What can hang from each mark
J_67: J_628
J_473: J_224
J_683: J_224 J_370 J_536
J_628: J_67 J_224 J_839
J_370: J_683
J_224: J_473 J_628 J_683

Known rows, with every way that one mark hangs from another
J_683{J_224{J_628} J_536}: [ -6  -8 -33   6 -10  11  23   9  -1  -5  -4   6 -11 -23 -13   0  -1 -11
  -4   9  -9 -15 -28  16 -23   0 -16  -5  12   5   9   5 -18 -14  -2  -7
   1  19  34  -7 -15  22  -6   9   6  -9]
J_370{J_683{J_224}}: [ -3   7 -22  22   4   1  27  23 -16  -8 -13   4 -19 -13 -16  13   9 -21
 -19  -1 -27  -7 -26  19 -12 -18  17  13   6 -20  10  23 -47 -11 -16  30
   6  22  10   6  49  54 -11  -5  -6   2]
J_67{J_628{J_839}}: [ 29   9  -8  27 -25  10  26  31 -42  -6   3  -8   5 -16  -1   9  25   3
  -6  -9   2   9 -10  14  39  -3  29  -1 -19  -6  -8  16   7  -9  -3   9
   9  28  15  49 -11  19  21  20   6  10]
J_224{J_473 J_628 J_683{J_536}}: [-12  21 -17  -6  -1   2  15   9  -1   0 -17  15 -27 -17  -8 -26  -3 -10
   3  -1  -5  -3   3  26 -15  16  43  10 -32  -7   7  12 -14  -9   1 -25
   1  29  -4  -1  16 -14 -18  18   0 -23]
J_473{J_224{J_628 J_683{J_370}}}: [-23  11  17  -3  -7   2   1  14   3  14 -26 -24 -48 -29   1 -15  -5 -13
  -7   3 -12  14  -9  13   0  20  27  10 -23  -6  -4  -7 -11  -1  15  -5
  11  33  18   6  -1   3 -23  31  23 -17]
J_473{J_224{J_628 J_683{J_370 J_536}}}: [-19  12  15 -18   4   1   8   6   1  17 -25 -23 -30 -36   3 -17 -12 -14
   4   8   1   0  -5   9   1  23  13   9 -10   6  12  -6  -6  -3   9 -28
  10  29  54   1  -9  -1 -26  35  30 -21]
J_224{J_473 J_628{J_839}}: [ 21  10 -13  25 -12   7  11  19 -18  -7   1  32 -21 -14  -5   3  11  12
  -8 -20  19  -2  -3  26   3  12  33   6 -48 -11 -20  -1  13 -11  12  -6
   4  41 -33  17  14  -7   5  15  -8  -3]
J_67{J_628{J_224{J_473 J_683} J_839}}: [ 13  15   6  -4 -19   5  27  29 -51   4  -4   0 -11  -8  10 -16  29   3
  -2 -16  12   6   6  23  53 -12  31   3 -36 -13 -17  -3   8 -11  -7   0
   7  28  -2  34  -1  -7  24  29 -13  -3]
J_224{J_473 J_683}: [ -6  11  -2  15  -9  -1  17  20 -32  -1 -21   8 -26  -8  -5 -16   9  -8
  -7  -9 -14  12  -5  23  -3   5  49  14 -30 -19  -3  18 -36  -8 -10   2
   4  31 -24  22  33  13 -17  28 -13  -8]
J_473{J_224}: [  1  -2   0  22 -18   3  23  18 -19   3  -5 -14 -12 -26 -14  23  16 -22
  -7   4 -18   8 -12   9  12   0  29  -5 -25 -10  -7  14 -39  -6  -4  25
  11  36   2  21 -18  40   0  20   7   2]
J_683{J_224{J_628} J_370 J_536}: [-11   1 -20   1   4  12  19   6   6   6 -10 -15 -12 -24   2 -11 -13   2
  -4  11   5 -19 -32  11 -25  11 -37   6  33   5  16  -9  -2 -12   0 -24
   3  14  69  -3 -26  20 -10  32  20  -6]
J_370{J_683{J_224{J_628{J_839}} J_536}}: [ 21  15 -26  -1  12   1  26  15  -4  -7   0  25 -14 -22  -7   3   6  -8
  -9 -14  13 -23 -10  23   8  -7   4   8   0   1   8   8  -8 -15   2  -2
   4  22  49  -4  48  18  -8 -13   4 -10]
J_224{J_628 J_683{J_370}}: [-17   0   1   6 -10  12   1  19   1   6 -28  -5 -44 -20   7 -21 -11   5
 -11   0  -2  15 -20  16  -9  20  26  19 -11  -9   4  -5   0  -3  18  -6
   5  26  16  14  13   2 -30  36  25 -12]
J_67{J_628{J_224 J_839}}: [ 25   0  -8  15 -22  16  32  31 -37  -1  10  -8   2 -17  10  20  29   3
 -10 -10  11   5 -11  12  60 -16   8  -7 -17  -9 -16   0   7 -11   0  22
  11  23  25  43 -34  25  37  28  10  12]
J_224{J_473 J_628{J_67 J_839} J_683}: [ 26   2   8  20  -3   3   1  21 -18  -4  -5  19 -27 -10   1 -21  20  16
  -5 -15  33  13  18  19  25   6  26   4 -56 -17 -20  -1  23  -5  13 -12
   1  28 -29   2  32  -9  -1  10   4 -10]
J_628{J_67 J_224 J_839}: [ 40 -12   7  30 -13  15  26  26 -33  -5  14  -2   4 -17  14  32  32  12
 -16  -4  40   7  -3   5  66 -21 -23  -9 -20 -11 -22  -4  11  -9   1  26
   9  16  32  19 -25  44  32  24  13  15]
J_683{J_224 J_370 J_536}: [  0  -2  -5   7   4   6  27   7 -18   7 -17 -29   9 -22   2  -4  -7   2
  -5   8   5 -18 -32   5  -9  -2 -47   9  48   1  23   5 -13 -14 -15 -21
   4  12  78  11 -21  40  -6  39  16   2]
J_628{J_67}: [ 14 -10 -10  43 -11  12  17  21 -16  -9   0 -10   1 -16  -9  20  17  -3
 -10  10   3  18 -13   5  16  -5   4  -3 -18 -18  -4  17 -15  -1  -8  19
   6  18   6  13  -4  53  10  26   8  11]
J_370{J_683{J_224{J_473 J_628} J_536}}: [ -7  29 -36   2  24  -5  26   7   9  -6  -7  15 -21 -16 -24 -13  -5 -17
  -2   0  -9 -28 -11  28 -40   2  17  13 -15 -14  14  17 -22 -14 -15 -12
   3  27  -1 -18  41  12  -8 -10 -13 -15]
J_67{J_628}: [ -8   1 -21  28 -22  10  24  28 -27  -4  -4 -16   1 -16 -13   8  15 -13
  -5   7 -26  13 -21  14   7  -1  39  -2 -15 -12   2  26 -15  -6 -12  14
   9  24   4  36 -27  33  18  26   0   9]
J_224{J_473 J_628 J_683}: [-16  16 -14   9 -10   5   8  18  -5  -4 -20  16 -44 -11 -12 -20   1  -7
  -6  -4 -10  16  -4  27 -18  12  64  11 -44 -18  -8   6 -18  -8   2  -6
   2  36 -44   9  22  -7 -20  20 -10 -18]

Rows
[ 31  -7  -9  29  -4   4   4  14 -21 -11   8  10 -10 -11  -9  -8  26  15
 -10  -8  28 -13  -4  19   5  -6 -20  -6 -31 -14 -21 -11  20 -13  -3 -10
   1  27 -21 -12  21   7  19   3  -9   2]
J_683{J_224{J_473 J_628{J_67 J_839}}}
[  2   6 -17  37  -2   8   1  16  -2 -11   5   8 -18 -14 -18  -2  11   3
  -5   8  12   2  -3  14 -16   9  24  -1 -50 -21 -13   4   7  -3  -2  -1
   5  31 -44  -3  -2  15  10  18  -8  -1]
J_224{J_473 J_628{J_67}}
[-13  19 -20   3   9   4  13   1   0   3 -10 -16  -9 -18  -7 -25 -14   5
   0   9   9 -29 -27  16 -47  14 -29   9  21  -3  13  -5   5 -15  -8 -41
   4  24  32 -10 -14   0  -6  31   4  -7]
J_683{J_224{J_473 J_628} J_370 J_536}
[ 37   1   5  31  -4   7  21  20 -37  -4  15  -2   1 -11  10  15  32  18
  -9  -6  49  -6   5   8  53 -15 -11  -6 -32 -19 -26  -4  13 -12  -5   7
   6  23   0  12   3  23  31  33   7  12]
J_628{J_67 J_224{J_473} J_839}
[ -7  20  -9   4  10  -4  25   2 -20   8 -13 -25   4 -15  -1 -19  -5   1
   0   6  10 -30 -28   9 -30   3 -36  11  36  -5  21   5 -15 -16 -21 -35
   4  21  41   4 -16  19  -1  50   4   1]
J_683{J_224{J_473} J_370 J_536}
[-16   7  -4  -9   4  10  14  10  -1   9 -23 -11 -26 -24  10 -24 -18  -3
  -3   5   6   0 -12  15  -3  23   7  18   5   4  16  -2   0  -5  12 -28
   5  20  56  11  -8  -1 -33  41  29 -15]
J_224{J_628 J_683{J_370 J_536}}
[-15  -3  13  -3 -10  10  19  23 -24  10 -22 -20 -25 -18  22  -4   3  -2
 -14   4  10  11 -19  11  29  -5  -5  16  11 -13  -3  -8 -11  -7   5  11
   9  18  41  27 -13  28  -9  48  21   0]
J_628{J_224{J_683{J_370}}}
[ -5  -9 -13  14  15  10   9   5   4   3  -3 -30  -1 -24  -4 -12  -3   8
  -4  20  21 -20 -25   2 -13   7 -60  -1  29  -2  14  -8  16  -7  -4 -26
   3   6  66 -20 -23  24  -2  32  21  -2]
J_683{J_224{J_628{J_67}} J_370 J_536}
[-12  15 -18  14 -19   9  24  25 -28  -5   6 -17  -2 -12  -7   5  19 -10
  -3   8  -8  -1 -15  18   5  -8  28  -2 -27 -21 -10   8 -10  -9 -16  11
   9  28 -18  30 -52  14  39  39 -15   7]
J_67{J_628{J_224{J_473}}}
[ 26  -4  24  11  -3   1  -1  19 -16   4  -5  -2 -29 -26  -3   1  25   1
  -6 -10  18  15  18  11  58   5  19  -6 -59  -8 -22  -5  10  -2  15   5
   7  26   7  -1  18   4  -3  -1  18 -11]
J_473{J_224{J_628{J_67 J_839} J_683}}
[ 18  16   1  10 -10  -2   9  22 -20  -3 -13  33 -37 -11  -1 -19  10   9
  -5 -23  15   4   6  29  14  10  52  10 -54 -11 -18  -3   4 -11  11 -12
   3  40 -33  19  41 -20  -7  12  -5 -14]
J_224{J_473 J_628{J_839} J_683}
[-18  13  12  -2  -1   3  17  17 -24   9 -23 -17 -28 -12  17 -17   0  -2
  -7  -2  15   2 -11  13   6   1   6  18  -2 -17  -3  -5 -11 -11  -4  -6
   8  25   9  21   2  12   0  53   9  -1]
J_628{J_224{J_473 J_683{J_370}}}
[-14  22 -33  15  14   0  11  17   4  -9  -9  20 -37 -13 -24  -9   2 -15
 -11  -2 -18 -16 -22  29 -49  -4  35  14 -23 -25   1  15 -28 -14  -8   8
   5  33 -34 -12  56  18  -6 -11 -28  -9]
J_370{J_683{J_224{J_473 J_628}}}
[ 25   8  18  11  -4   4  16  22 -32   1   0   0  -9  -9  13  -2  28  12
 -10 -12  40   4  15  13  61 -17  -1   1 -38 -21 -23  -3   9  -9  -4   3
   4  20  -2  12  18  12  20  24  -3   3]
J_628{J_67 J_224{J_473 J_683} J_839}
[-12   8   2 -11  -7   1  22  11   2   7 -13  -5 -29 -32  -9  -3   0 -24
   1   6 -15   4   5  16   8  13  36  -1 -32   3   2   7 -26  -5   4  -8
   7  31  27  -4  -7   2 -22   8  18 -27]
J_473{J_224{J_628 J_683{J_536}}}
[ 31   0   7  22  -9  10   1  24 -16  -7  -8  16 -27 -17   4  -7  20  14
 -13 -10  29  20   8  14  52   3  20   2 -42 -10 -19  -1  17  -3  19   5
   4  20   3   7  36   7 -12   4  17  -7]
J_224{J_628{J_67 J_839} J_683}
[-13   7  28   4  -5  -1  14  16 -26  15 -28 -37 -28 -26   4  -7   1 -11
  -7   4 -14  14  -9   7  15  11  20  12  -7 -11   2   4 -31  -3  -2  -2
  10  29  36  19   6  17 -22  45  28  -4]
J_473{J_224{J_683{J_370}}}
[ -6  12  25 -10   5  -6  26   8 -20  19 -24 -37 -14 -31   7 -13  -4 -16
   3  10  -4  -2  -3   4  18  13   4   8   7   1  17  14 -24  -5  -7 -24
  12  22  72  14 -15  13 -23  44  30 -12]
J_473{J_224{J_683{J_370 J_536}}}
[-14   2   4   2 -13   3  11  19   0   3 -20  -1 -44 -29 -11   0   9 -24
  -6   1 -24  13  -2  18   9   9  52  -3 -45  -7 -13  -1 -29  -4  12  11
   8  37  -6   2   8   8 -17   6  15 -18]
J_473{J_224{J_628 J_683}}
[ -3  21  -3   0  -1  -3  27  14 -32   2 -19   6  -7 -13  -4 -21   1 -11
   1   1  -7   1   0  18   0   7  35  12 -18  -9  12  21 -30 -12 -16 -23
   3  25  11  13   9   3 -15  29   1 -16]
J_224{J_473 J_683{J_536}}
[-16   5 -31  15   4   7  14  20   9 -10 -14  14 -37 -17 -20   8   2 -21
 -16  -1 -21  -7 -26  26 -24  -8  28  11  -9 -15   2  10 -30 -11   0  24
   4  24  -3  -6  48  37  -8 -14  -5  -6]
J_370{J_683{J_224{J_628}}}
[-16   2  27  10   4   0  -6  13   1  13 -19 -37 -35 -29  -3 -15  -1  -4
  -4  13   4  12  -1   5  13  18   8   3 -24 -11  -6 -11   8   4  13  -7
  10  20  24  -6  -4  13 -12  27  33 -12]
J_473{J_224{J_628{J_67} J_683{J_370}}}
[  1   0  -8  29  -8   8  19  17 -18  -4   9  -5  -2 -11  -1  15  26  -3
  -9  12  19   0  -3   8  21 -12  -4  -5 -31 -26 -17   5  -7 -10 -13  16
   6  20 -15   6 -28  41  29  37  -6  11]
J_628{J_67 J_224{J_473}}
[-12 -12  -8  28   4  14  -4  14   3  -1  -8 -23 -17 -18  -3  -8   5  11
 -13  19  13  -9 -32   6 -16   4 -42   1  18 -11  -1 -14  14  -6   1  -7
   4  12  31 -10 -15  31   0  25  17   6]
J_683{J_224{J_628{J_67}} J_370}
[-15  23   6 -20   8   3  28   8 -22  12 -17 -23 -12 -18  21 -22  -8   0
   0   1  24  -8  -6  12  11   3  -9  17  11  -8  10  -2 -11 -14  -7 -26
   8  16  47  17 -16   3  -4  56  13  -7]
J_628{J_224{J_473 J_683{J_370 J_536}}}
[ -5  -1 -21  30  -1   5   3  12  -1 -10   1   0 -14 -10 -20  -9  18   0
  -9  11   3 -10 -14  17 -31  -4  -7  -5 -19 -20 -10   0   1 -10  -9  -7
   1  22 -32 -20   3  17  12  17 -20  -2]
J_683{J_224{J_473 J_628{J_67}}}
[ 18   3  -9   3   5   7  20   8  -9   6  -3  -6  -5 -24  11  -6  -4  17
  -7  -7  30 -27 -22  11   4   6 -47   6  28  12   8 -17  24 -17  10 -28
   6  19  78   3 -17   7  -4  26  26  -2]
J_683{J_224{J_628{J_839}} J_370 J_536}
[ 32  -7  -8  36 -11  14   5  23 -12 -10   8  11 -11 -19  -2  13  20  14
 -12  -6  33  11   0  12  33   2   6  -5 -36  -9 -20  -4  21  -5  16   8
   5  25   4  10   7  20   6  11  18   5]
J_224{J_628{J_67 J_839}}
[ -4  -2 -23  28  17   6   8  20   9 -11  -4   1 -28 -15 -21   8  13 -13
 -16  12  -6  -5 -14  18 -19 -10   4   6 -14 -23   1  12 -11  -6  -5  23
   3  13   0 -19  48  46  -6 -15  -5  -3]
J_370{J_683{J_224{J_628{J_67}}}}
[-20  -6 -13  16  -9  13   7  14   4   2 -15 -13 -26 -20  -1  -7  -3   3
 -13   9  -1  -9 -39  15 -30   4 -21   7  22  -8   1 -12  -2 -11   8  -6
   3  23  27   2 -13  25  -6  31  12   2]
J_683{J_224{J_628} J_370}
[ 15  11  -4  18  -2   2   6  11 -17   2  -6   1 -22 -13   8 -19   5  20
 -12 -13  26 -20 -22  19 -11   4 -21  10   4  -7  -8 -21  23 -18   6 -27
   3  32   5   7  17  -5   2  27  -3  -1]
J_683{J_224{J_473 J_628{J_839}} J_370}
[ 34   4   5   5   4   8  14  17 -12  -2  -2  11 -11 -22   4  -9  14   9
  -4  -6  36   5  15  12  48   5   2   1 -29   2  -3   3  18  -4  16 -14
   3  13  39  -1  21  -1  -9  11  27 -13]
J_224{J_628{J_67 J_839} J_683{J_536}}
[ -1  -3  -4  19 -12  12   1  22  -6  -6 -14   4 -32 -17  -9  -7  10  -4
  -9   8   3  22   0  14   9  10  31   3 -35 -13  -8   7  -4   1   9   8
   4  16  -5  -1  22  16 -11  11  11  -9]
J_224{J_628{J_67} J_683}
[ 15  16  13   5   0   0   1  19 -15   6 -22   7 -38 -13  15 -32  -3  21
  -8 -23  31   4   1  22  13  20  26  22 -27  -8  -9 -15  23  -9  18 -27
   4  35  -5  22  41 -25 -18  32   7 -11]
J_224{J_473 J_628{J_839} J_683{J_370}}
[ 29  -8 -13  18   0   9  16   9  -8  -7  10   3   7 -21  -3   2  22  11
  -5  -2  36 -20  -5   8  28  -9 -44 -11   3   4  -3  -3  22 -12   1 -13
   2  11  52 -18   0  21  12   3  12  -4]
J_683{J_224{J_628{J_67 J_839}} J_536}
[ 24   0   5  19 -18   6  12  19 -11   1   1   6 -25 -30  -4  21  16  -4
  -8 -15  10   3  -1  14  28   4  26 -10 -48   0 -23  -7  -5  -8  18  10
   9  42   3  12  -1  10   4   6  14  -6]
J_473{J_224{J_628{J_839}}}
[-17  27  -2 -10  12   2   8   5  -3  10 -22  -5 -28 -19   5 -38 -18   2
   3   0  18  -3  -5  19 -20  26  18  22  -7  -4  15  -1   3  -7   5 -43
   3  28  22   8  12 -19 -25  43  16 -21]
J_224{J_473 J_628 J_683{J_370 J_536}}
[-12   4  -9  28  11   1  -8   8   2  -1  -6 -20 -18 -12  -9 -19   2  14
  -6  17  18 -14 -22  11 -34   6 -34   4   1 -18  -2 -11  15 -10  -4 -22
   3  20 -10 -17 -12  16  12  34  -2   0]
J_683{J_224{J_473 J_628{J_67}} J_370}
[ -8  17 -37   2  19   4  26  12  11  -6  -6  11 -20 -22 -16   2  -5 -22
  -7   6 -12 -20 -18  23 -23  -3  11   9   6  -4  17  13 -23 -13  -7   1
   5  21  35 -15  29  32 -14 -13  -1 -14]
J_370{J_683{J_224{J_628} J_536}}
[ 36  -7  19  11  -8  12  23  26 -38  -2   0  -2 -13 -15  18  10  35   8
 -14 -12  38  10  10  11  83 -18  -7  -2 -23 -15 -21   0   7  -8   8  20
   6  10  35  17  15  27  13  21  16   6]
J_628{J_67 J_224{J_683} J_839}
[ -5  29 -27   7  24 -10  33  10 -18  -3  -8  -1  -2 -13 -19  -6   2 -18
  -3  -4 -15 -26 -14  21 -27 -10  14  13   7 -17  21  30 -39 -17 -29  -9
   2  25  13  -4  40  31  -7  -1 -20  -7]
J_370{J_683{J_224{J_473} J_536}}
[ -4  10   9  -6   2   5  24  11 -24   9 -26 -24  -7 -21  15 -18 -14  -2
  -3   2   6   7 -14   6  15  14   2  20  18  -2  21  10 -17  -7  -1 -23
   7  16  77  25   8  17 -32  46  31  -5]
J_224{J_683{J_370 J_536}}
